In the rows, 128 means zero.
Known rows, with every way that one mark hangs from another:
{k740 k384 k564}: [ 98  89 130 163 143 138 135 118  94 135 153  93 136 145 152 114 127 123
 149  90 120 187 102 155 115 105 130 151 103 117  94 121 135 153 106  84
 150 114  94  91 132 158]
{k323 {k335 k96 {k144 k496} {k384 {k246 k202} k846}}}: [164  91 102  97 114 137 106 133 123  79 109 121 161 170  40 107 122 158
 159  67 178 151 142 143  70 101  75 126 112  98  67 110 211 108  98 111
 107 101  56 139 128 131]
{k846 {k291 {k496 {k144 {k335 k96 {k202 k246} k384}}}}}: [157  84  72  49 100 138  99 138  88 107 169 144  99 153  49 153 103 199
  85  97 181 158 117 180  82 100  78  85 113 109  67 115 152 132 142  80
 138 115  85  90 142 103]
{k740 {k384 {k846 k291}}}: [111  78  83 172 120 136 131 133  98 118 117 124 148 132 130 128  86 154
 152 126 123 156 121 156 119 107 119 137 123 134  91 124 169 138 138 132
 125 116 120  84 124 132]
{k202 k246 {k335 k144}}: [130  98 108 132 100 154 107 156  92 127 146 112 146 161  68 148 125 151
 121  98 158 141 138 151 107 100 102 139  83 111 117 119 129 109 106  65
 123 140  72 106 124 132]
{k202 k335}: [116 105 108 139 128 138 122 141  90 125 142 101 132 149  96 130 116 146
 137 101 130 159 107 144 113  97 118 139  90 133  95 112 140 114 115  79
 138 126  94  93 130 124]
{k335 k96 {k144 {k496 k291}} {k202 {k246 k384}}}: [163  94 114 124  94 151 115 153 101  99 178 112 116 150  50 145 132 169
 104  82 189 153 159 152  99  90 101  94  71 114  84 131 140 148 104  98
 104 136  46  89 125 131]
{k488 {k96 {k335 k144 k202 {k384 k740}}} k564}: [ 91  85 155  97 123 139  86 162  99 122 130  78 147 167  81 143 174 145
 187  41 135 116 144 145 121 134  90 159 140 120 136 129 129 135  94  83
 169 137  64 120  76 169]
{k564 {k488 {k96 {k335 k144 k202 k384}}}}: [ 96  97 148  89 137 152  93 174  80 110 129  79 155 163 104 155 159 152
 169  63 145 123 140 152 145 112 100 132 125 124 120 105 119 121  91  64
 172 111  61  86  84 181]
{k202 {k335 {k384 {k846 k291}}}}: [129  85  68 122 107 138 109 149  95 105 115 126 145 144  91 149  85 168
 167 129 136 138 124 146 116 100 105 139 118 128  83 124 173 100 143 113
 125 115 108 102 119 127]
{k96 {k335 {k144 k496} k202 k384}}: [135  74 135  94 122 149 113 142  92 106 147 109 149 164  82 134 152 164
 133  73 167 143 128 158 114  89  81  95  99 115  96 121 135 128 105  98
 139 121  48  79 102 153]
{k96 {k335 {k202 {k246 k323}} {k384 {k846 {k291 k496}}}}}: [114  77  85 119  89 153  98 143  85 118 112 139 145 123  52 176 113 202
 157 126 153 121 134 175 111  96 100 116 133 119 104 129 174  83 135 115
 131 137  93  96 103 102]
{k335 k96 k144}: [143  99 119 124 132 148 106 154 106 108 151 104 128 164  79 122 127 152
 131  75 158 150 121 157 118 107  99 136 101 120  95 115 146 120  88  86
 147 118  72  94 114 150]
{k323 {k246 k202}}: [130 109 135 141 133 153 131 126  91 125 119 100 138 139  85 112 133 139
 152  87 131 174  88 171  93 113 101 125  87 143 102 127 154 107  96  90
 129 129  78  71 144 130]
{k846 {k291 {k496 {k144 k335}}}}: [129  96  62 112 145 118 138 103  92 120 166 143 105 164  96 120  79 181
  79 130 136 173 103 163  78 101  76  80 107 142  71 108 142 120 164 124
 141 107 101  65 149  95]
{k291 {k496 {k144 {k335 k384}}} k846}: [140  88  60 102 127 105 134 106  95 112 165 144 115 163  87  84  76 185
  88 131 163 173 106 166  87 105  68  83 110 132  57 102 139 121 168 122
 150 108 100  70 150  99]
{k291 k496 k846}: [123  99  76 165 133 111 137 121  88 123 154 129 126 141  93  96  80 178
 124 131 132 157 114 165 113 110  84 110 102 154  93 113 137 107 144 131
 151 122 113  69 132 110]
{k335 k96 k202 {k384 k846}}: [139  86 106 100 106 144 104 166  99  90 124 109 129 130  77 141 130 158
 156  78 152 148 116 167 129 103 116 150 124 110  75 122 181 132  99  86
 135 118  89 101 118 137]
{k323 {k335 k96 k144 {k202 k246} {k384 k740 k846}}}: [156  79 110  94  68 139  81 153 118  98 122 118 140 153  24 140 153 149
 163  38 172 133 144 152  82 123 104 171 134  90 102 136 210 123  85  84
 118 130  70 158 116 118]
{k564 k488}: [102 106 120 147 153 131 123 141  86 124 145  92 133 150 129 123 128 136
 143 102 120 162 108 152 127 110 118 142  99 148  95 109 133 135 116  82
 155 119  88  71 122 143]
{k291 {k496 {k144 {k335 {k202 {k246 k323 k384}}}}} k846}: [127 116  86 120  86 134 147 101  99 122 163 136 105 132  51 117 117 187
  90 124 182 161 125 170  75  85 102  79  98 129  70 124 145 108 144 110
 126 135  78  76 155  69]
{k846 {k291 {k496 {k144 {k335 k202}}}}}: [130  99  73  94 129 123 145 108  84 117 167 139 101 153  83 137  97 183
  78 114 144 171 106 175  80  95  75  77 108 139  78 115 150 125 157 116
 139 108  95  64 148  93]
{k61 {k246 k202 {k323 {k335 k96 k144 {k384 k846}}}}}: [168 118 139 110 103 154 110 147 121  95  79 100 150 152  14 123 135 154
 189  82 197 136 124 151  85  95 108 141 131 102  80 116 224  51  71  96
 116 113  62 126 110 119]
{k564 {k488 {k96 {k335 k202}}}}: [ 77 111 144 116 152 146 101 167  75 125 130  70 134 146 121 158 152 141
 160  71 104 133 115 145 147 107 124 138 118 144 112  97 117 132 102  60
 175 117  82  74 100 160]
{k564 {k488 {k96 {k335 {k202 {k246 k323}}}}}}: [ 76 116 152 122 125 162  88 173  73 142 124  75 140 137  93 185 166 143
 153  87 129 118 126 146 136 101 142 135 114 130 116 102 117 120  94  45
 165 141  67  88 100 139]
{k144 k496}: [127  91 112 151 145 125 135 129  92 122 154 110 127 153 112 118 120 143
 113 111 132 167 104 147 105  94 106 106  84 139  79 117 128 146 120 108
 130 126  77  67 134 129]
{k246 {k202 {k335 {k144 k496}}} {k384 k740}}: [135 118 120 133 112 144 148 106 139 100 146 109 134 162  55 117 137 154
 165  79 143 151 157 124  77  94  93 136  86 132 109 138 154  88 115 120
  89 129  58 116 131 137]
{k202 {k335 k384}}: [126  92 109 118 120 139 114 144  89 116 138 107 138 148  93 124 118 156
 153 101 150 159 108 147 113 100 112 139  95 124  89 116 143 113 114  77
 136 122  91  97 124 133]
{k488 {k96 k335} k564}: [ 77  94 140 140 162 135  92 161  82 140 126  63 134 158 125 139 145 139
 167  80  99 134 108 135 137 118 112 143 117 142 106 105 105 134 106  74
 177 132  86  81  97 156]
{k291 {k496 {k144 k335}} k846}: [130 100  60 123 136 107 144 103  96 121 169 138 109 163  92  90  75 176
  73 131 143 173 102 160  86 100  73  83 103 141  62  99 135 120 170 125
 150 111 103  64 157  91]
{k61 k246}: [125 106 132 155 132 137 131 145  85 130 129 107 128 138  97 107 124 142
 141 112 141 167  93 169 113 101 125 130  94 143 104 116 146 119 107  84
 138 132  93  63 114 125]
{k740 {k384 {k335 {k202 k246}} k846} k564}: [ 95  79 120 152  99 142 127 138 101 130 119 103 137 120 139 150 133 124
 157  89 123 174 127 152 102  96 148 171 117  95  95 128 169 153 118  85
 120 124 104 119 128 128]
{k488 {k96 {k335 {k202 k246} k384}} k564}: [ 90  80 149 100 117 149  73 183  67 137 124  73 141 143  94 166 171 152
 169  66 133 124 124 158 138 116 108 142 118 120 114 119 109 147  95  44
 163 148  72  92  93 154]
{k144 {k335 k96 k202 {k384 {k246 k323}}} k496}: [138 100 121  67 105 145 107 125 105  99 146 118 131 155  52 121 148 158
 122  79 214 167 114 147  80  89 118  92  97  93  43  94 175 153 105  73
 142 114  49 111 132 114]

Rows:
[ 99 100  99 155 106 151 138 131 109 107 100 119 169 133  96 115 101 151
 165 102 130 163 134 148  97  97 118 163 109 108 103 105 188 115 130  96
 102 118 109 124 133 128]	{k740 {k384 {k246 {k202 k335}} k846}}
[122  85  56 142 139 111 144 127 106 116 132 149 115 138 114 132  58 179
 112 148 109 160 118 155  76  99  88 115 129 141  83 123 176 101 171 170
 123 109 122  86 126  85]	{k384 k335 {k846 {k291 {k496 k144}}}}
[118  96  96 139  77 153 121 121 121 109 139 125 129 143  79 161 145 149
 180  81 121 141 165 162  97 111 112 169 121 119 133 169 178 121 116 114
 107 138  71 129 115 141]	{k335 k144 {k202 {k246 {k384 {k740 k564} {k846 k291}}}}}
[106 122 132 155 130 148 138 121  98 123 116 117 144 136  70 110 137 157
 155 108 145 163 116 167  93  94 114 133  97 136 105 116 170 101 102  91
 120 135  72  96 127 108]	{k384 {k246 k202 k323}}
[ 93  91 101 130 136 122 112 128 115 112 135 100 138 157 133 128 134 119
 188  90  97 159 127 138 114 128 125 197 139 118 100 127 167 137 131  97
 150 113  91 125 114 163]	{k335 {k384 {k740 {k564 k488}} k846}}
[153  89  80 163 128 112 135 134  92 113 170 128 135 172  82 103  74 167
  87 140 163 152 144 143 105  98  69  74  80 141  79 114 129 138 156 150
 130 125  72  68 128 125]	{k335 {k144 {k496 {k291 k846}}}}
[129 126 144 157 128 153 155 123 102 113 114 101 123 124  82  99 140 155
 183 102 138 172 107 169 108  90 123 134  87 157 105 131 159  83  96  90
 104 131  83  59 122 126]	{k61 {k246 k202 k384}}
[134  93 131 125 125 130 141 136 103 113 143 110 132 154  96 132 137 146
 118  89 160 161 131 144  88  88  97 101  90 124  89 122 148 132 112 120
 121 118  63  87 117 124]	{k384 {k335 {k144 k496} k202}}
[ 88  87 137 100 123 148  94 160  77 115 123 105 152 139  96 127 150 161
 170  68 138 144 117 167 123 106 115 133 116 123 114 106 141 141  98  65
 160 124  79  97  95 144]	{k488 {k96 {k335 k202 {k384 k246}}}}
[ 78 112 125 141 104 135 115 134 118 133 117  94 125 133 106 170 156 112
 176  92 111 150 139 130  89 109 156 196 135 106 109 130 184 125 125  88
 136 135  83 147 114 118]	{k384 {k335 {k202 {k246 k323}}} {k740 {k564 k488}} k846}
[113 122 132 128 112 167 119 136 114 117 121 103 152 134  62 120 118 157
 165  82 173 160 124 143  90  91 132 147 104 100  91  96 182 103  98  72
 128 120  85 137 126 128]	{k740 {k384 {k246 {k202 {k335 k96}} k323}}}
[146  94  65 147 133 103 136 110  92 113 164 123 114 172  91  94  75 160
  78 143 156 174 118 126  97  91  88  65  77 142  39  92 131 152 178 128
 133 117  89  59 155 100]	{k144 k335 {k496 {k291 k846}}}
[152  80 113 122 103 138 107 131 102 108 104 111 170 161  73 107 128 131
 165  73 176 162 106 157  74 125  94 133 114 107  86 131 198 109  85 116
 137 111  70 114 132 126]	{k323 k246 {k335 k144 {k384 k846}}}
[ 76 106 133 133 169 141  96 162  83 130 131  74 138 158 134 142 135 138
 162  87  95 136 113 132 144 111 125 142 116 149 105  91 108 126 111  67
 176 114  88  74 100 162]	{k564 {k488 {k96 k335}}}
[ 85  94 133 111 159 141  88 165  82 121 126  79 145 157 131 137 138 147
 179  88 115 138 116 136 145 114 119 142 122 140  99  95 112 124 107  65
 175 114  85  77  95 170]	{k564 {k488 {k96 {k335 k384}}}}
[ 82 116 131 150 148 120 135 100 130 123 147  82 111 147 152 108 150 114
 204  74  92 186 124 119  88 116 148 189 115 142  99 131 155 125 120 103
 145 111  88 118 115 141]	{k246 {k384 k335 {k740 {k564 k488}}}}
[107  69  64 109 136 121 112 109 115 117 152 143 120 161 106 135  89 173
 151 107  85 153 117 159  85 116  81 148 154 122 106 136 168 106 170 147
 151 112 103 121 112 131]	{k96 {k335 {k384 {k740 k564} {k846 {k291 {k496 k144}}}}}}
[149  94  90 170 122 110 151 116 117 105 158 122 125 157  98  86  82 169
 124 136 167 167 156 123  84  89  92  80  78 147  67 123 144 121 154 171
 113 117  77  76 123 107]	{k246 {k384 {k335 {k144 {k496 {k291 k846}}}}}}
[119 124 149 168 117 150 144 126 103 127 123 100 126 123  85 105 144 147
 172 119 165 166 102 161 103  89 151 127  93 143  96 129 160  93  87 100
 128 137  76  68 112 111]	{k61 {k246 k323 k384}}
[100 100 122 115 129 120  89 130 109 124 112  75 153 162 121 132 139  89
 213  56 108 161 106 121  78 152 133 188 145 112  95 123 182 135  97  92
 174 103  85 147 127 158]	{k323 k246 {k335 {k384 {k740 {k564 {k488 k96}}} k846}}}
[118 124 123 173 110 129 147  90 137 106  92 101 130 130  53 104 150 142
 208  81 121 155 124 130  68 102 132 168 127 143  90 143 220  69  97 133
  92 131  81 128 140  83]	{k246 k202 {k323 k335} {k384 k740 k846}}
[157  87 122  89  94 143  93 149  97 102 108  96 142 135  59 125 138 134
 172  44 174 165  86 160  83 120 115 139 122 102  65 125 214 125  77  90
 148 108  81 121 137 119]	{k323 k246 {k335 k96 k202 {k384 k846}}}
[123 115  92 116 113 155 110 153 115  94 109 114 141 142  56 130 103 158
 162  85 130 148 129 145 103  95 111 167 108 110  90 101 193  94 118  79
 116 117  97 132 129 126]	{k384 {k246 {k202 {k335 k96}}} k846}
[ 88  85 152 101 138 140  88 170  73 128 123  65 138 146 109 150 164 149
 180  63 128 130 112 152 140 115 105 137 125 130 105 116 117 140  97  65
 175 130  77  85  89 161]	{k488 {k96 {k335 k202 k384}} k564}
[152  69  79 144 120 122 127 147 102  92 145 133 150 168  87 123  89 161
 110 134 168 152 151 143 104 100  80 103 101 115  73 122 156 141 143 145
 107 121  69  84 122 134]	{k335 {k144 {k496 k291}} {k384 k846}}
[168  76  90 102 105 135 111 168 104  78 150 122 134 159  58 146 105 168
 111  97 186 144 152 150 110  98  83 104 108  98  67 119 173 146 123 127
 116 115  61 101 117 141]	{k335 k96 {k144 {k496 k291}} k202 {k384 k846}}
[ 94  93 145  88 132 148  99 130 107 116 153  88 143 173 106 141 174 134
 184  40 122 146 136 150 118 121 101 171 131 111 130 129 147 124 106  71
 173 115  54 123  88 183]	{k96 {k335 k144 k202 {k384 {k740 {k564 k488}}}}}
[ 91  93 149 103 143 152  90 159  96 116 106  85 168 171  83 123 156 160
 193  65 141 127 146 155 118 120  75 145 123 121 127 109 132 109  96  71
 154 127  58 109  82 173]	{k488 {k96 {k335 k144 {k384 {k246 k202}}}} k564}
[117 112 107 132  98 143 125 129 129 104  95 116 145 137  46 136 125 154
 191 106 136 135 134 133  92 103 119 177 130 117 100 129 196  70 124 109
 102 137  90 138 127 111]	{k246 {k202 {k335 {k384 k740 k846}}} k323}
[147 104 135 131 103 154 114 138 134 114 143 105 123 148  66 133 143 155
 143  96 195 152 147 124  77  83 132 113  86 108  73 126 151 107  88 108
 111 131  44 112 115 115]	{k202 {k246 k323 {k384 {k335 k96 {k144 k496}}}}}
[152 107  72 100 109 158 110 148 125  85 122 133 153 167  40 153  82 175
 143 104 156 129 160 136  87  89  74 119 103 108  88 109 189  93 137 120
 107 107  73 133 119 142]	{k384 {k246 {k202 {k335 k96 {k144 k496}}}} {k846 k291}}
[165 114  77 118 113 137 117 145 112  95 158 127 142 174  28 112  65 180
 109 111 178 144 161 133  85  89  62  91  78 115  78  94 160 107 153 118
 120 116  68 119 128 129]	{k384 {k246 {k202 {k335 k96 {k144 {k496 {k291 k846}}}}}}}
[146 127 127 111 117 167 124 138 124  91 135  90 127 152  50 128 134 167
 175  65 159 148 142 140 109  90 102 143  90 124  97 121 159  66  84  80
 111 115  66 110 124 149]	{k246 {k202 {k335 k96 k144}} k384}
[111 110 107 170 116 137 150 109 134  96 109 113 124 129  81 103 136 152
 194  89  97 159 134 147 100 108 119 177 117 151 106 145 185  96 118 126
  87 134  96 103 133 117]	{k246 k202 {k384 k740 k846}}
[162 101  76 106 118 117 121 131  94  98 172 112 101 163  61 116  89 166
  79 105 175 164 121 133 102  89  91  66  85 128  32  90 147 159 158 110
 142 112  81  72 151 108]	{k144 {k335 k96 k202} {k496 {k291 k846}}}
